Each row was made from one small tree. Brackets hold a mark, then the marks that hang from it, in alphabetical order. Every link used is in the known rows. Write each row's tree.
Known rows
(G H): [ 13.9 -29.8  -0.2  -3.4   8.5  10.3  -2.9   3.0   2.8  18.0  -8.3  -1.6
  -8.5   4.1   1.4   1.5   3.7  10.2  13.2  -1.5  -2.5  -3.5  16.0 -10.6
   3.7 -14.4  -6.6  14.9 -13.5   9.1]
(H W): [ 13.6   1.0  13.6   7.5   4.1  -9.5   7.8   7.0  11.9  -1.2  12.6  -1.4
  -0.5  13.9  -4.2  -5.8  -2.2  10.1   1.0   9.3   7.8  -3.7  13.3   6.2
  11.0  -5.2 -15.5  16.3   2.8   9.1]
(E K W): [ 21.4   0.6 -27.0 -10.3   4.1   6.9  13.3  -2.9  16.1  -8.0  15.7  -0.7
  -0.3  -5.3   3.8 -24.8 -23.3  15.9  -1.9  14.7   9.1 -18.5  22.0 -23.9
 -14.6 -16.1  -9.3   6.1  -2.9  21.9]
(M (H D G W)): [ 43.5 -47.5  25.6  11.6  -8.9  10.3  -9.0  -9.3  34.4  -7.1   7.5   0.7
 -14.6   9.4   1.4  -1.1  17.1  32.9  33.9  35.9  17.9  15.3  19.0   1.5
  39.9 -18.3 -25.8  52.0  13.5  25.9]
(H (G A) U): [ 18.1 -33.5  35.6   9.2 -13.5  11.0  -5.1  10.8  29.0   7.6   2.5 -11.9
  -5.7  13.3  11.3   2.4   6.1  -1.7  27.3  29.4   6.1   5.9  -2.1   2.5
  30.7 -10.3 -10.7  37.6  29.4  -2.7]
(E K M): [ 13.8  -9.1  -3.9 -13.2 -17.3   3.8  18.6  10.4  16.1  -7.9  22.8   4.7
  -6.6  11.4  15.6 -13.5  -9.5  -3.9  20.9   0.1   0.0   1.5  20.5 -29.7
 -18.6 -16.7   2.8  -7.9  15.9  10.7]
(J (Z (H D (G A) W) U)): [ 52.7 -73.9  57.8  11.3   9.7  16.3  17.8  37.3  32.0   7.9  21.9 -31.9
  12.4  16.1  -5.4  17.0  29.3  27.7  43.8   9.8  47.6  10.7  -4.3  11.4
  24.0 -19.7 -44.3  58.9   2.1  22.6]
(J (Z D (H W) U)): [ 21.2 -44.9  25.5  -6.7  26.5   4.5  24.5  48.3  -2.7   2.3  14.7 -26.0
  12.1  -2.4  -2.9  21.6  22.5   6.0  31.5 -25.1  30.5   4.3 -15.8   6.6
 -30.9   8.7 -48.2   6.6 -18.1  10.5]
(K (C W)): [-16.3 -12.8   4.9  21.6   2.9   7.0   4.9  18.0   8.2 -13.3  12.6   8.0
   6.5   5.1  -0.9  -5.4  -9.9  18.2  22.9  10.5   7.3  -8.5  13.8  17.8
   5.6   3.2  -5.3  -6.0 -22.6  15.7]
(H (G A) (U D) W): [ 19.7 -51.5  35.4  20.7 -18.0   9.7  -3.1  10.4  33.2  -3.8   0.2 -25.2
 -11.0  24.4  15.9  -4.7   9.8   9.3  32.4  41.9   9.3  13.3  -8.9  -4.1
  54.3 -17.6 -20.3  62.4  37.0   1.4]
(C W): [-10.5   1.9   6.6  14.4   0.8  -2.1   8.1   1.9   2.5   4.2   0.5   0.1
 -11.5   2.0   6.1  -4.4  -5.0  11.9   7.7  10.1   2.9 -12.3  -5.6  17.1
   1.2   0.0  -6.6   5.3 -23.9  12.1]
(H D G): [ 31.8 -30.7  23.5   9.9 -18.1   8.1  -8.1 -10.3  20.3  -9.3   7.3   4.1
 -11.2   1.1   4.7   1.6  11.1  -2.2  13.9  26.2   9.6  11.0 -10.3   4.6
  19.6 -18.4  -0.5  35.6  11.7   6.6]
(J (Z D H)): [  9.9 -53.7  -3.4 -13.1  19.0  15.6   8.3  31.7  -8.6  -2.1   0.5 -29.2
  14.0  -8.0   6.2  23.5  21.3  -7.9  18.5 -27.7  21.3 -11.9 -22.4  -7.0
 -30.9  -1.1 -15.1   2.9 -15.6  -4.3]
(J (Z D U)): [ -7.6 -26.5  15.5 -11.6  10.8   2.5  13.7  23.5 -13.1  -8.6  -0.1 -11.1
  11.9 -18.2   9.1  24.8  18.9 -10.9  21.8 -16.3  11.2  16.2 -31.9  -4.2
 -28.1  18.3 -17.7 -11.3 -15.1  -1.7]
(J (Z H)): [ 12.6 -37.1   0.9 -11.1   6.0   6.6  12.3  20.6  -1.6   0.5   8.0 -22.5
  16.9   3.5   1.6  13.3  16.9   4.4   9.6 -16.9  14.8  -9.5  -2.5   3.3
 -12.6  -2.1  -0.5   3.5  -9.1  -1.8]
(Z D (H (G A) W) U): [ 37.0 -52.1  40.9   6.5  37.8  29.6   9.5  54.8  17.6  19.6   6.0 -33.4
   1.7  -0.5 -10.9  11.5  16.3  21.5  52.9  -9.9  35.5  -5.5 -13.3  -1.0
  -1.3  -7.7 -73.2  37.6  -5.1  12.5]
(G A): [ -2.1 -13.5   5.2   4.0  14.1  15.6  -2.8   7.8   6.1  15.1  -8.2 -15.2
   8.3   6.9  -3.6   2.9   0.5  10.1   5.5   1.6  14.3  -7.1   2.5 -11.5
  16.2  -8.7 -12.1  17.2   3.0  -0.5]
(Z D (H (G A)) J U): [ 28.1 -51.3  33.5  -5.3  52.8  43.3   7.0  57.9   7.3  30.8   3.3 -31.1
  -5.9 -20.8 -10.8  20.8  22.8   3.0  72.1 -42.9  43.0   0.2 -29.8  -9.1
 -25.3  -6.2 -83.6  12.8   1.0  -5.3]
(H D): [ 14.1 -18.0  10.2   7.3  -8.8   2.1  -6.4 -11.0   5.9  -2.1   0.7   8.6
  -9.1   0.0  -2.9   5.3   6.6  -3.8   0.8  10.5  13.4  17.7  -7.2   0.2
   5.7 -12.3   2.1  21.0   2.9   8.6]
(Z D J U): [ -2.8  -8.7  17.3  -7.1  37.6  12.8   9.6  30.8 -12.6  10.6   3.5  -2.6
  -9.2 -26.5  -4.3  21.9  12.0 -15.5  40.9 -41.4  20.9  17.7 -33.0  -5.8
 -44.6  12.5 -56.1 -19.6  -3.9  -5.0]
(E (K C) (M (H G U)) W): [ 37.9 -55.1  -2.1 -14.3 -27.7  25.6  10.7  22.3  59.4 -31.1  41.0  17.6
   1.0  11.0  26.6 -26.5 -14.5  30.3  74.5  43.7   5.0  13.9  64.0 -30.7
   0.4  -9.9 -17.1  20.1  31.6  32.4]
(H U): [  2.1  -7.0  16.1   0.0 -17.7 -11.1   0.5   0.7   7.7  -2.6   6.5   5.4
  -9.3   7.9   9.8   4.9  -0.6 -12.5   7.9  10.6  -3.2  18.2  -1.3   7.8
   0.1   5.3   2.2   4.7  20.3   1.5]
(G A H): [ 10.3 -43.6   5.7   1.3  22.1  25.1  -5.6  11.4   7.7  31.4 -15.8 -16.3
  -0.5  12.0  -3.7   4.5   3.7  22.0  18.7   0.4  11.2 -11.6  16.9 -20.1
  20.8 -24.9 -15.7  31.2 -10.0  10.5]

Write each row's tree
[ 18.8 -56.6  14.7   9.3 -12.2  -0.9  -0.1   4.9  15.4   5.6  -4.3  -7.6
 -23.2  24.1  13.3   1.7   7.4   8.4  25.1  25.3  -3.0  22.8   8.8  -6.5
  25.7 -18.9 -13.7  46.8  11.9  14.2]
(G (H (U D) W))
[ 16.2 -65.3  17.1  -6.0  -5.7  15.4   9.6  26.4   2.3 -13.4   0.1 -31.0
   5.3  -8.3  12.7  11.4  30.8  13.4  43.9  -6.3   7.4  17.0 -32.4   1.4
   2.3   2.7 -13.3  15.4  -4.8  -3.8]
(J (Z (H G) (U D)))
[ 23.8 -42.5  16.6   9.6  26.1  16.2   3.4  18.4  19.3  33.1  -1.9 -17.4
  -0.1  24.8  -8.3  -1.6   2.0  30.6  19.1   9.0  19.6 -16.0  32.8 -13.8
  31.3 -31.5 -32.0  46.2  -8.8  19.6]
(G A (H W))
[ 42.8 -54.7   4.4 -15.5 -14.6  29.6  11.4  13.8  59.4  -0.6  21.6  -7.7
  -8.8  14.3  30.9 -20.1  -9.4  33.8  60.4  45.6  15.1   3.2  47.9 -42.1
  12.8 -22.2 -26.4  47.8  37.5  28.6]
(E K (M (H (G A) U)) W)
[ 46.2 -68.0  49.3  16.4 -13.3  16.9  -8.6  -0.3  47.9   4.2   6.7  -8.3
 -15.8  22.7   5.8   7.5  15.8  30.6  48.6  46.7  29.4  25.9  22.0   1.4
  56.3 -22.8 -34.0  75.5  36.0  26.7]
(M (H D (G A) U W))
[  7.4 -43.9   7.1   5.5 -14.2   0.9  -4.4  -4.9  14.4  -9.5  -6.9  -7.2
 -19.7  16.5  12.7   1.8  11.7  22.8  32.0  24.7   0.4  33.5  10.1  -4.6
  28.8   3.3 -16.7  32.8  25.3  14.2]
(M (H (U D) W))
[ 22.4 -44.6  18.0  -3.5  21.1  26.5   7.9  34.4   3.0   7.3   3.1 -21.2
 -15.8 -16.3  -2.6   5.8  23.3   8.8  61.8 -31.1  16.8  22.2 -35.1   1.9
 -11.9   0.3 -50.1   6.4   7.8  -6.8]
(Z (H G) J (U D))
[ 33.7 -48.7  14.5   3.7 -12.7  18.0 -16.7 -16.8  22.2  -5.8  -4.9   4.3
 -14.7  -5.1   6.1   4.4  18.4  22.3  35.7  26.0  10.2  20.4   3.7  -5.7
  28.1 -11.6  -8.8  37.2   9.7  17.8]
(M (H D G))
[ 28.5 -37.1  29.1   5.4  -5.4  -8.1   5.4  12.0  22.0  14.7  11.9   2.7
 -17.0  26.8   8.0   3.2   1.5  10.1  19.9  20.1   2.3  10.5  27.5   5.0
  14.3 -17.2 -18.1  35.7   8.9  20.6]
(G (H U W))
[ 58.1 -86.2  59.0  12.0 -13.5   8.8   9.5  25.4  44.0   1.8  27.1 -33.4
   4.8  30.1   8.7  16.9  27.0  10.0  37.7  30.6  41.2  10.1   1.9  12.9
  34.6 -29.4 -27.2  77.3  28.0  16.3]
(J (Z (H D (G A) U W)))
[ 10.1 -40.8  17.4   8.6 -33.7   3.1  -8.7  -4.3  15.9 -17.7  -5.4  -6.0
 -19.5   5.7  24.1  -0.1  12.4 -10.8  27.0  31.1 -13.6  26.3 -25.3   2.2
  27.2  -2.7   7.3  30.1  30.1  -8.5]
(H G (U D))
[ 27.2 -53.7  10.4  -4.7  -2.8   7.7   7.4   8.3   4.2  -3.5  11.8 -15.9
  10.2   5.5   0.2  20.2  22.4   0.0  11.4  -7.6  28.0   7.2 -11.9   5.3
  -8.4 -14.2   0.2  23.8  -4.1   7.9]
(J (Z (H D)))
[ 37.2 -57.7  39.1  -3.9  17.3   8.8  21.2  51.8  12.4  -4.6  20.8 -29.7
   9.5  -5.5   4.8  17.3  26.7   9.9  47.2 -10.9  26.4  -1.1 -20.2   9.9
 -16.2   2.8 -48.3  21.0 -10.8   9.0]
(J (Z D (H G W) U))
[ 30.1 -31.7  47.4  16.7 -11.3   2.1   3.0  17.1  40.4   5.4  15.9 -15.1
  -6.0  25.9   8.3  -4.0   3.4  10.1  26.1  39.4  14.1   1.3  12.2   9.0
  42.3 -14.7 -27.1  53.2  32.3   7.8]
(H (G A) U W)
[ 42.3 -62.3  40.2  -1.3  -9.0  10.2   9.9  22.6  14.2  -5.3  17.2 -12.1
   4.5  -5.8   3.0  19.3  30.1   7.2  41.1   3.0  25.1  22.0 -21.9  14.1
  -4.9  -4.5 -17.6  26.1  -4.4  11.4]
(J (Z (H D G) U))
[ 31.4 -51.7  44.2  15.6 -23.5  11.6 -10.9  -1.1  34.8   2.1   3.9  -4.4
 -11.8  13.1  10.6  10.6  11.4  -5.6  27.6  40.0  19.2  22.1  -9.2   1.8
  35.6 -22.1 -11.1  59.4  34.8   6.4]
(H D (G A) U)
[ 30.0 -59.9  25.5  -3.3 -20.8  -1.0   7.9   9.5  12.6  -6.9  18.0  -9.3
   1.5  13.1   9.9  26.2  22.7 -11.8  19.3   6.4  24.5  26.2 -10.5  14.4
  -7.1 -10.5   1.0  30.7  13.9   8.7]
(J (Z (H D U)))
[ 47.7 -56.1  42.2  11.9 -27.6   0.3  -8.9  -9.1  43.3  -8.8  15.6   6.3
 -22.8  17.6  10.3   3.7  15.5  20.3  41.6  47.9  15.0  33.2  16.9   9.2
  39.8 -13.3 -23.2  57.7  31.4  28.3]
(M (H D G U W))
[ 28.4 -35.5  13.6   9.2   2.2   2.7  -4.2 -10.9  19.7  -1.7   4.2   4.6
 -10.9   8.6  -7.2   5.3  12.1  31.7  19.0  19.5  22.2  20.4  20.7  -1.4
  23.9 -12.3 -23.7  38.7   5.4  30.2]
(M (H D W))
[ 29.3 -44.3  29.1  13.9  -4.7  21.7 -11.6  -2.2  26.5   5.9  -2.4 -12.4
  -3.3   5.5   1.3   4.6  11.9   8.0  21.0  27.4  23.2   3.8  -8.8  -6.2
  36.3 -28.7 -11.5  52.8  15.4   6.5]
(H D (G A))
[ 32.8 -90.5  36.1  10.0 -12.3  16.1   9.5  29.6  31.1  -3.8   9.9 -49.5
   5.6  29.2  18.1  10.1  26.1  14.2  41.6  22.8  23.6   4.9  -8.7   2.0
  41.8 -21.0 -22.0  67.4  25.5   0.5]
(J (Z (H (G A) (U D) W)))
[ 32.7 -41.7  28.0   8.6 -18.0  -5.7  -3.0 -10.2  28.4  -2.9   9.0  10.6
 -19.9  18.3   3.2  11.1  10.8  18.0  28.4  31.7  19.7  37.9  22.1   8.5
  23.9  -7.0 -23.0  42.9  24.5  29.6]
(M (H D U W))
[ -9.9 -12.9   8.8  -3.0  16.9  11.3   7.5  13.2 -11.1   3.6  -3.9  -6.9
 -12.5 -16.5  -1.0   7.6  13.6  -1.9  36.9 -28.5  10.9  35.9 -33.4  -5.6
 -15.5   7.6 -35.6  -9.9   5.0  -6.9]
(Z J (U D))
[ 13.9 -51.0  17.5  -0.6   8.2   1.1  22.8  31.3   0.3  -6.8   8.2 -30.9
   9.2   7.1   0.2  11.5  24.8  21.5  27.9 -13.9  18.6  19.2 -15.6   5.8
  -3.0   4.0 -25.9  16.9  -7.4   9.5]
(J (Z (H W) (U D)))
[ 42.7 -44.1  42.1  23.3  -0.2  13.6  -3.2   5.0  38.3   4.1  12.5 -14.6
  -2.6  18.2  -2.6  -2.0  10.1  18.4  20.0  36.6  31.4  -0.4   7.7   1.4
  49.7 -31.3 -27.8  66.5  17.8  16.6]
(H D (G A) W)
[ 35.5 -51.2  19.0  -6.2 -21.1  20.3  -6.3  -5.2  33.7  -8.1   9.1   9.9
 -15.9   6.6  20.7   0.7  19.9  15.7  52.5  30.2   9.6  26.3  16.4 -15.4
  17.1 -14.6  -7.1  40.5  17.9  16.0]
(E (M (H D G)))
[ 43.2 -61.4  32.1  15.6   5.7  22.8 -11.0  -1.7  39.7   7.5   0.6 -13.2
  -7.1  15.1  -3.4   0.5  17.1  43.2  39.2  34.9  33.1   8.1  21.1  -7.5
  56.1 -28.3 -37.0  69.6  15.9  27.8]
(M (H D (G A) W))
[ 21.8 -38.8  28.6  15.1 -30.2  -4.0  -1.9   2.2  27.6 -17.9   9.2 -11.3
 -18.8  17.1  20.4  -7.1   8.1   1.1  25.7  38.8  -4.3  20.3 -10.3   7.9
  38.5  -8.2 -10.0  45.0  33.2   1.7]
(H G (U D) W)
[ 19.5 -18.0 -22.7 -11.5  -6.8  18.0  22.4  25.5  33.4 -25.9  41.2  16.2
  18.3   8.3  10.8 -27.4 -26.2  15.8  31.5  16.5  11.2  -5.1  53.7 -32.4
 -21.6 -15.0  -9.0  -0.5   6.8  24.6]
(E (K C) M W)
[ 17.9 -31.2  18.2   1.0  33.7  13.9  19.4  38.9  -1.1  11.5  12.9 -21.1
 -11.4  -2.2 -14.8   6.5  17.4  16.0  45.6 -35.6  29.3  24.0 -17.1   3.9
 -18.3  -0.9 -64.7   7.4   2.1   6.3]
(Z (H W) J (U D))
[ 45.4 -49.9  57.6  23.3 -18.2   3.1  -1.6   4.2  45.4   1.7  18.5  -8.4
 -12.7  27.7   6.5   3.9   9.6   5.2  26.7  47.9  26.3  16.3   3.0  10.2
  49.1 -27.6 -26.2  73.2  35.9  17.9]
(H D (G A) U W)
